What can hang from each mark
Q648: Q734
Q939: Q133 Q228 Q574
Q388: Q133 Q624
Q668: Q734
Q133: Q388 Q939
Q168: Q326
Q624: Q388
Q326: Q168 Q734
Q734: Q326 Q668 Q939
Q228: Q939
Q574: Q939

Each row was made from one small tree. The marks that hang from a mark follow it in brackets, in the order of their numbers. Every link used is in the known rows. Write each row's tree.
Known rows
Q648(Q734(Q326(Q168) Q668 Q939)): [-3.39  2.34 -0.82  2.32  0.20 -5.29 -0.63 -2.96 -1.86 -0.16 -0.23  1.52
 -4.01  1.57 -0.21 -2.62 -1.60  1.55 -2.77  1.86 -0.11  1.38 -2.11  1.71
  1.09 -1.35]
Q668(Q734(Q326 Q939)): [-1.52  1.90  3.74  2.46  1.10 -5.07 -2.73 -0.61  0.45 -1.91 -0.77  0.35
 -0.85  0.60 -0.92 -0.86 -1.68  1.66 -2.24  1.42 -0.93  0.28 -0.94  1.83
  0.02 -0.05]
Q939(Q574): [ 0.35  0.29  1.90 -3.00 -0.24  0.38 -0.55 -0.20  0.88  0.56 -0.82  1.64
  2.15  0.19  1.53  0.90  1.60 -1.18  0.60  0.72  0.27 -0.63 -0.68  0.77
  2.47 -0.22]
Q734(Q939): [-1.95  1.15  0.06  0.18  0.67 -3.85 -0.23  0.03 -1.38  0.42 -1.14 -0.25
 -1.98  0.30 -0.53 -1.84 -0.93  1.69 -1.15 -0.55 -0.66  0.49 -0.24  0.17
 -1.17 -0.65]
Q648(Q734(Q326 Q939)): [-1.80  1.14  1.16  2.39 -0.41 -5.06 -0.74 -0.85  0.55 -0.55 -0.54  1.36
 -2.09  1.64 -0.10 -0.76 -1.86  0.19 -2.93  1.18  0.25  0.62 -1.68  1.43
  1.25 -1.45]
Q326(Q168 Q734(Q668 Q939(Q133(Q388) Q228 Q574))): [ 0.20  1.48  1.23 -3.83  2.34 -2.45 -2.27 -1.49  0.14  2.63 -0.70  2.20
 -3.83 -0.37  0.74 -1.02  0.99 -0.58 -1.36  4.73 -0.30 -0.79 -0.81 -1.08
  1.21 -0.14]
Q228(Q939(Q133(Q388(Q624)) Q574)): [-1.05  0.76  0.30 -6.16 -0.40  0.62  1.30 -3.57  2.89  0.79 -0.59  0.65
 -1.40 -0.80  1.67  0.20  4.36  0.55 -2.10  1.69 -0.74  1.08 -0.61 -0.72
  0.00 -3.33]
Q734(Q668 Q939(Q133 Q228)): [-3.52  3.97 -1.26 -2.27 -1.90 -2.89 -2.68 -3.22 -1.13  1.14  0.53  0.96
 -5.56 -0.92 -0.39 -2.29  0.89  3.23 -3.20  1.52  0.78  0.57  0.32 -0.50
 -2.04 -1.27]
Q648(Q734(Q668 Q939(Q133))): [-1.41  3.69 -0.39  0.33 -1.21 -3.24 -1.44 -4.99  0.60  0.74 -0.09  1.45
 -4.37  0.23 -0.24 -3.25 -0.46  1.68 -1.03  2.40  0.58  1.19 -1.43 -0.26
 -0.47 -2.67]
Q574(Q939): [ 1.09  0.24  0.99 -0.09  0.63  0.42  0.92 -1.80 -4.85 -0.14 -0.12 -0.64
  0.76  0.27 -1.47  0.60 -0.10  0.37  0.66 -0.87 -1.13  0.36 -1.33 -0.87
  0.50 -1.31]
Q624(Q388(Q133(Q939(Q228 Q574)))): [ 1.25 -0.65  2.13 -3.34 -4.35 -0.29 -1.75  0.63  0.05 -1.15 -1.01  1.76
  0.67 -1.29  2.25  0.40 -3.45 -3.33  1.70  0.57 -1.84 -2.12 -2.03  1.09
  0.53  0.21]
Q624(Q388(Q133(Q939))): [ 1.15 -0.39  0.64 -1.26 -4.00 -0.29  0.32  0.19 -1.70 -1.97 -1.22  0.27
 -0.10 -1.15  1.54 -0.58 -4.90 -1.63  2.00 -0.13 -2.47 -0.97 -2.06  0.90
 -1.51 -0.14]
Q168(Q326(Q734(Q668 Q939(Q574)))): [ 0.84  1.48  1.29  0.45  3.02 -6.22 -1.12 -3.54 -1.35  0.82 -1.27  1.81
  0.39  1.15  0.83 -1.17 -0.19  2.97 -1.34  2.36  0.91  0.81 -2.84  1.46
  0.13 -0.64]
Q228(Q939): [-1.66  0.47 -0.68 -1.46  1.05 -0.85 -0.17 -2.33 -0.64  1.50 -0.06  0.25
 -0.87 -0.40 -0.38 -2.10  0.71  1.15 -0.63 -0.44 -0.42  0.87 -1.49  0.37
 -0.50 -0.46]
Q133(Q939(Q228)): [-0.31 -0.93  3.03 -1.46 -2.02 -4.57 -2.56  1.85 -1.01  0.03  0.74 -0.15
 -0.67 -1.69  0.41  0.81 -0.64 -2.27 -3.23 -0.90 -1.21 -2.34 -0.39 -0.05
  1.62  0.22]
Q734(Q326 Q668 Q939(Q133(Q388(Q624)) Q228 Q574)): [-5.17  2.67  0.63 -4.38 -2.63 -4.83 -0.87 -2.12 -0.37 -0.99 -0.56  1.29
 -5.70  0.53  1.79  1.53  2.99  3.14 -7.14  2.89  0.20  1.49 -0.61  1.05
  0.00 -3.39]
Q326(Q734): [ 2.60 -1.08  2.49  0.65  2.27 -0.21 -0.86  0.52  0.33  1.08 -0.76  0.96
 -0.58  0.30 -0.50 -0.33 -0.98 -1.29  0.95  1.98  0.40 -0.84 -1.55 -0.83
  1.19  1.34]
Q734(Q326 Q668 Q939(Q574)): [-5.35  3.29  0.45 -1.02 -1.12 -5.86  0.06 -1.88 -4.99 -0.71 -1.55  1.23
 -3.05  1.49  1.05 -1.01 -0.33  4.34 -4.23  0.52  0.02  1.88 -2.67  3.19
  0.19 -1.48]
Q668(Q734(Q939)): [-0.05  1.57  3.84  1.51  2.05 -4.13 -3.86 -1.40  1.78 -0.48 -0.70  0.38
 -0.60 -0.09 -1.32 -2.53 -1.04  0.46  0.36  1.44 -1.15 -0.25 -0.70  0.24
  0.02 -0.06]
Q939(Q133 Q574): [ 1.07  2.73  0.59 -4.77 -2.48  3.41  0.77 -1.66  2.44  0.05 -0.17  1.71
  1.30 -0.78  1.97  1.49  2.34  0.17 -0.45  1.61  0.86 -0.58  1.27 -0.10
  0.51 -1.13]
Q388(Q133(Q939(Q228 Q574)) Q624): [-0.61 -1.70  3.82 -4.09 -4.83 -0.50 -1.39 -1.57  2.71 -0.91 -1.46  1.79
 -1.74 -1.02  0.25 -0.43  2.55 -3.95 -2.05 -0.33 -1.41 -1.59  0.61 -1.01
  1.80 -0.51]
Q133(Q388): [ 0.45 -1.73  0.08 -1.21  0.58 -2.64  0.49  0.77  1.02 -0.25 -0.13 -1.22
 -0.35  0.21  1.03  2.46  0.40 -1.02 -0.82  1.77 -1.04  0.76 -0.79 -0.45
 -0.48 -2.54]
Q168(Q326(Q734(Q939))): [ 1.87  0.38  0.94  1.89  3.25 -5.60 -0.55 -1.70 -0.14  0.44 -1.05  0.91
  0.83  0.98 -0.01 -0.59 -1.22  2.22 -1.46  1.51  0.54  0.26 -1.49  0.74
 -0.82 -0.13]
Q734(Q326 Q668 Q939(Q133(Q388(Q624)))): [-5.31  3.11 -1.84 -1.06 -2.03 -4.88  2.30 -3.03 -2.79 -2.43 -0.82 -1.05
 -6.88  0.63  0.57 -0.15  0.76  5.60 -6.65  1.68 -0.75  3.26 -0.64  0.78
 -3.13 -3.88]

Write each row's tree
[-1.28  2.04  5.04  0.63  0.95 -4.70 -3.14 -0.66  1.06 -1.54 -1.22  1.40
  0.57  0.80  0.00 -0.34 -0.69  0.95 -1.82  1.78 -0.71 -0.17 -1.38  2.33
  1.58 -0.23] : Q668(Q734(Q326 Q939(Q574)))
[-1.58  1.82  2.78  2.37  2.05 -4.17 -2.14 -0.56  0.26 -1.60 -0.52  0.29
 -0.79  0.47 -1.06 -1.42 -1.78  1.32 -1.99  1.49 -1.48  0.03 -0.04  1.80
  0.33  0.53] : Q668(Q734(Q326(Q168) Q939))
[ 0.54 -0.57  2.20 -7.11 -2.35  1.68 -1.72 -0.52  6.72  0.01  0.52  1.69
 -1.15 -0.92  2.35  3.97  5.92 -2.78 -2.96  3.70  0.54 -1.26  1.86 -1.86
  2.31 -2.72] : Q939(Q133(Q388(Q624)) Q228 Q574)
[ 0.42  0.00 -0.67 -2.93 -1.53  1.62  2.25 -1.56  3.53 -1.65  0.12 -1.23
 -2.79 -0.80  0.90  2.00  2.95  0.47 -2.44  2.25 -0.75  1.04  1.81 -2.23
 -1.78 -3.28] : Q939(Q133(Q388(Q624)))
[ 1.03  0.23 -0.09  0.49  3.47 -0.08 -0.37 -1.62 -2.17  1.60 -0.34  1.07
 -2.43  0.15 -0.66 -2.53 -0.78 -0.02  1.08  2.71 -0.37 -0.22 -1.60 -0.53
  1.14  1.84] : Q326(Q168 Q734(Q668))
[ 0.49 -2.33  4.81 -5.07 -1.60 -6.94 -2.53  2.61  0.70  0.24 -0.02 -0.01
  0.67 -1.24  2.62  3.94  1.05 -4.17 -3.42  1.36 -2.17 -2.15 -1.78  0.15
  3.06 -2.49] : Q133(Q388 Q939(Q228 Q574))
[ 1.17  0.39  1.97 -6.99 -2.45  1.02 -2.35 -0.05  5.33  1.00  0.86  1.95
  0.34 -1.07  2.70  4.64  3.94 -2.73 -2.27  3.84  0.90 -1.60  1.37 -1.00
  1.68 -2.29] : Q939(Q133(Q388) Q228 Q574)
[-4.77  5.22 -0.69 -2.48 -2.90 -3.50  1.23 -3.13 -3.79 -1.11 -1.08  1.28
 -3.72  0.68  1.38 -0.61  0.17  5.53 -5.19  1.36  0.48  1.97 -1.09  2.48
 -1.48 -2.17] : Q734(Q326 Q668 Q939(Q133 Q574))
[-1.09  3.00  3.79 -1.50  0.21 -2.23 -4.02 -0.90  3.04 -0.84  0.16  2.19
 -0.34 -0.31  0.14  0.35  0.64  0.10 -3.17  3.08 -0.27 -1.45  1.15  1.40
  1.63  0.38] : Q668(Q734(Q326(Q168) Q939(Q133 Q228 Q574)))
[-0.36 -3.46  5.33 -5.31 -1.47 -6.16 -1.84  1.98  2.48 -0.85 -0.56 -0.26
 -1.45 -1.15  2.33  3.14  3.54 -4.13 -4.21  1.15 -2.61 -1.75 -1.06 -1.13
  3.88 -2.86] : Q133(Q388(Q624) Q939(Q228 Q574))
[ 2.18  0.54  1.95  0.41  3.13 -5.50 -0.94 -1.76  0.44  0.69 -1.38  1.78
  1.91  1.14  0.84 -0.21 -0.41  1.60 -1.18  1.85  0.72 -0.09 -1.92  1.31
  0.37 -0.13] : Q168(Q326(Q734(Q939(Q574))))
[-0.74 -3.79  3.66 -2.93 -1.27 -6.31 -1.53  2.00  1.71 -1.30  0.06 -1.71
 -3.07 -1.36  1.09  2.51  2.26 -3.40 -4.78  0.65 -2.80 -1.15 -0.45 -1.75
  1.95 -2.69] : Q133(Q388(Q624) Q939(Q228))
[-0.49  1.48 -0.04 -6.00 -0.55  0.16  0.85 -3.20  1.75  1.50 -0.32  0.79
 -0.06 -0.90  1.94  0.77  2.84  0.66 -1.59  1.92 -0.54  0.87 -1.06  0.02
 -0.57 -2.90] : Q228(Q939(Q133(Q388) Q574))
[ 1.40 -0.27  1.69 -2.77 -4.13 -0.09  0.10  0.06 -1.08 -1.71 -1.66  1.19
  1.06 -1.06  2.19 -0.21 -4.03 -2.28  2.37  0.13 -2.37 -1.32 -2.37  1.26
 -0.16 -0.22] : Q624(Q388(Q133(Q939(Q574))))
[-0.82  1.35 -1.56 -3.63 -0.24 -0.21  1.20 -3.06  0.92  1.01  0.30 -0.57
 -1.89 -1.09  0.63  0.06  1.49  1.54 -2.10  1.49 -0.65  1.35 -0.45 -0.61
 -2.45 -2.74] : Q228(Q939(Q133(Q388)))
[-0.09  0.99  2.60  2.24  1.60 -1.25 -1.97 -0.53  1.20 -1.84  0.35  0.51
  0.84  0.33 -0.66  0.21 -0.96 -0.04 -1.19  1.96 -1.01 -0.46  0.03  1.66
  1.29  1.12] : Q668(Q734(Q326(Q168)))
[-1.18  3.38  1.89  1.23  0.74 -2.19 -1.34 -1.49  1.11 -1.97 -0.09  0.23
 -1.25 -0.21 -0.67 -0.95 -1.26  2.12 -2.74  2.20 -1.10 -0.07  1.20  1.17
 -0.98 -0.08] : Q668(Q734(Q326(Q168) Q939(Q133)))
[ 0.49 -0.27  3.20 -3.81 -4.99 -1.64 -2.38 -0.61  0.60  0.52 -0.86  2.09
  0.68 -1.18  0.79  0.51 -0.49 -3.88 -1.15 -0.09 -0.79 -2.25 -0.18  0.41
  0.84  0.11] : Q388(Q133(Q939(Q228 Q574)))
[-5.60  3.03 -1.14  1.44 -0.90 -6.17  0.54 -1.76 -5.74 -1.20 -0.86  0.01
 -4.73  1.24 -0.13 -1.72 -1.66  5.30 -4.80 -0.08 -0.25  2.40 -2.10  2.59
 -1.76 -1.26] : Q734(Q326 Q668 Q939)
[-0.93  2.23  4.01 -2.12  0.43 -3.44 -3.76 -0.57  3.78 -0.93  0.10  1.59
 -0.62 -0.23  0.69  1.58  0.76 -0.48 -3.48  4.04 -0.83 -1.05  0.76  1.21
  1.38 -0.94] : Q668(Q734(Q326(Q168) Q939(Q133(Q388) Q228 Q574)))
[ 1.31 -0.53  0.98 -3.48 -1.06  1.43 -0.08 -2.08 -0.24 -0.48  0.97 -0.43
 -1.82 -0.70 -0.78  3.05  3.28 -1.03 -2.30  1.50 -0.75 -0.05  0.71 -3.06
  0.38 -3.27] : Q574(Q939(Q133(Q388(Q624)) Q228))
[ 1.08  2.27  1.04 -1.19  1.66 -4.88 -2.31 -3.78  0.54  1.15 -0.26  2.54
 -0.29  0.33  0.96 -0.37  0.65  2.46 -2.53  3.18  1.71  0.03 -1.50  0.76
 -0.15 -0.63] : Q168(Q326(Q734(Q668 Q939(Q133 Q228 Q574))))
[-0.41 -1.14  3.19 -3.30 -4.56 -0.31  0.86 -2.23  1.25 -1.69 -2.27  1.09
 -1.42 -0.74  0.32 -1.23  1.63 -2.46 -1.27 -0.82 -2.04 -0.59  0.11 -0.73
  0.81 -1.06] : Q388(Q133(Q939(Q574)) Q624)
[-0.84 -1.94  2.63 -2.27 -4.68 -0.79 -1.16 -1.47  2.13 -1.31 -0.97  0.70
 -3.24 -1.16 -0.74 -1.00  1.50 -3.02 -2.46 -0.63 -1.59 -1.25  1.08 -1.58
  0.18 -0.37] : Q388(Q133(Q939(Q228)) Q624)
[ 0.89  2.12  0.08  0.27  1.76 -5.03 -2.06 -3.69  0.14  0.78  0.10  1.71
 -1.45  0.22  0.13 -0.82 -0.08  3.10 -2.79  2.75  1.48  0.40 -1.14  0.31
 -1.31 -0.60] : Q168(Q326(Q734(Q668 Q939(Q133 Q228))))
[ 1.46  1.39  0.87 -5.69 -1.99  1.29  1.16 -0.88  3.12 -0.16 -0.29  0.72
  0.99 -0.63  2.91  3.50  2.57 -0.54 -1.16  3.00  0.05 -0.02  0.65 -0.50
  0.16 -3.15] : Q939(Q133(Q388) Q574)
[ 0.73  1.71  1.61 -6.05 -3.06  3.00 -2.69 -0.62  4.60  1.18  1.08  3.00
  0.78 -1.28  1.81  2.70  3.56 -1.86 -1.73  2.43  1.86 -2.14  1.96 -0.59
  1.94 -0.28] : Q939(Q133 Q228 Q574)
[ 0.83  0.14 -0.21 -4.12 -2.20  0.69 -1.81  0.22  4.35  0.45  1.71  0.29
 -1.68 -1.28  1.11  3.69  2.31 -1.68 -2.85  3.18  0.79 -0.91  2.03 -1.72
 -0.85 -2.08] : Q939(Q133(Q388) Q228)
[ 1.24  1.68 -0.30  0.42  2.28 -6.19  0.00 -3.94 -0.60  0.06 -0.59  0.38
 -1.42  0.55  0.68 -0.21 -0.49  3.66 -2.53  3.33  0.41  1.53 -1.85  0.35
 -2.44 -2.28] : Q168(Q326(Q734(Q668 Q939(Q133(Q388)))))
[-0.55  1.18 -0.07  0.51  3.99 -3.06 -0.65 -1.55 -3.24  1.91 -1.20  0.85
 -4.08  0.31 -0.99 -4.00 -1.51  1.29  0.15  2.26 -0.87  0.22 -1.71 -0.39
  0.17  1.29] : Q326(Q168 Q734(Q668 Q939))
[-3.93  1.64 -1.41  1.22  0.71 -3.96  1.80  1.33 -3.13 -0.97 -0.82 -0.25
 -2.21  1.07 -0.14 -0.63 -1.76  2.64 -4.29 -0.35 -1.09  0.70  0.54  2.02
 -0.89  0.11] : Q734(Q326(Q168) Q939)
[-5.20  4.96 -3.52 -0.17 -1.46 -2.76  2.28 -2.82 -4.75 -1.28 -0.17 -0.05
 -5.21  0.23  0.02 -1.84 -1.01  6.03 -5.41  1.07 -0.41  2.10  0.59  1.71
 -3.03 -1.25] : Q734(Q326(Q168) Q668 Q939(Q133))
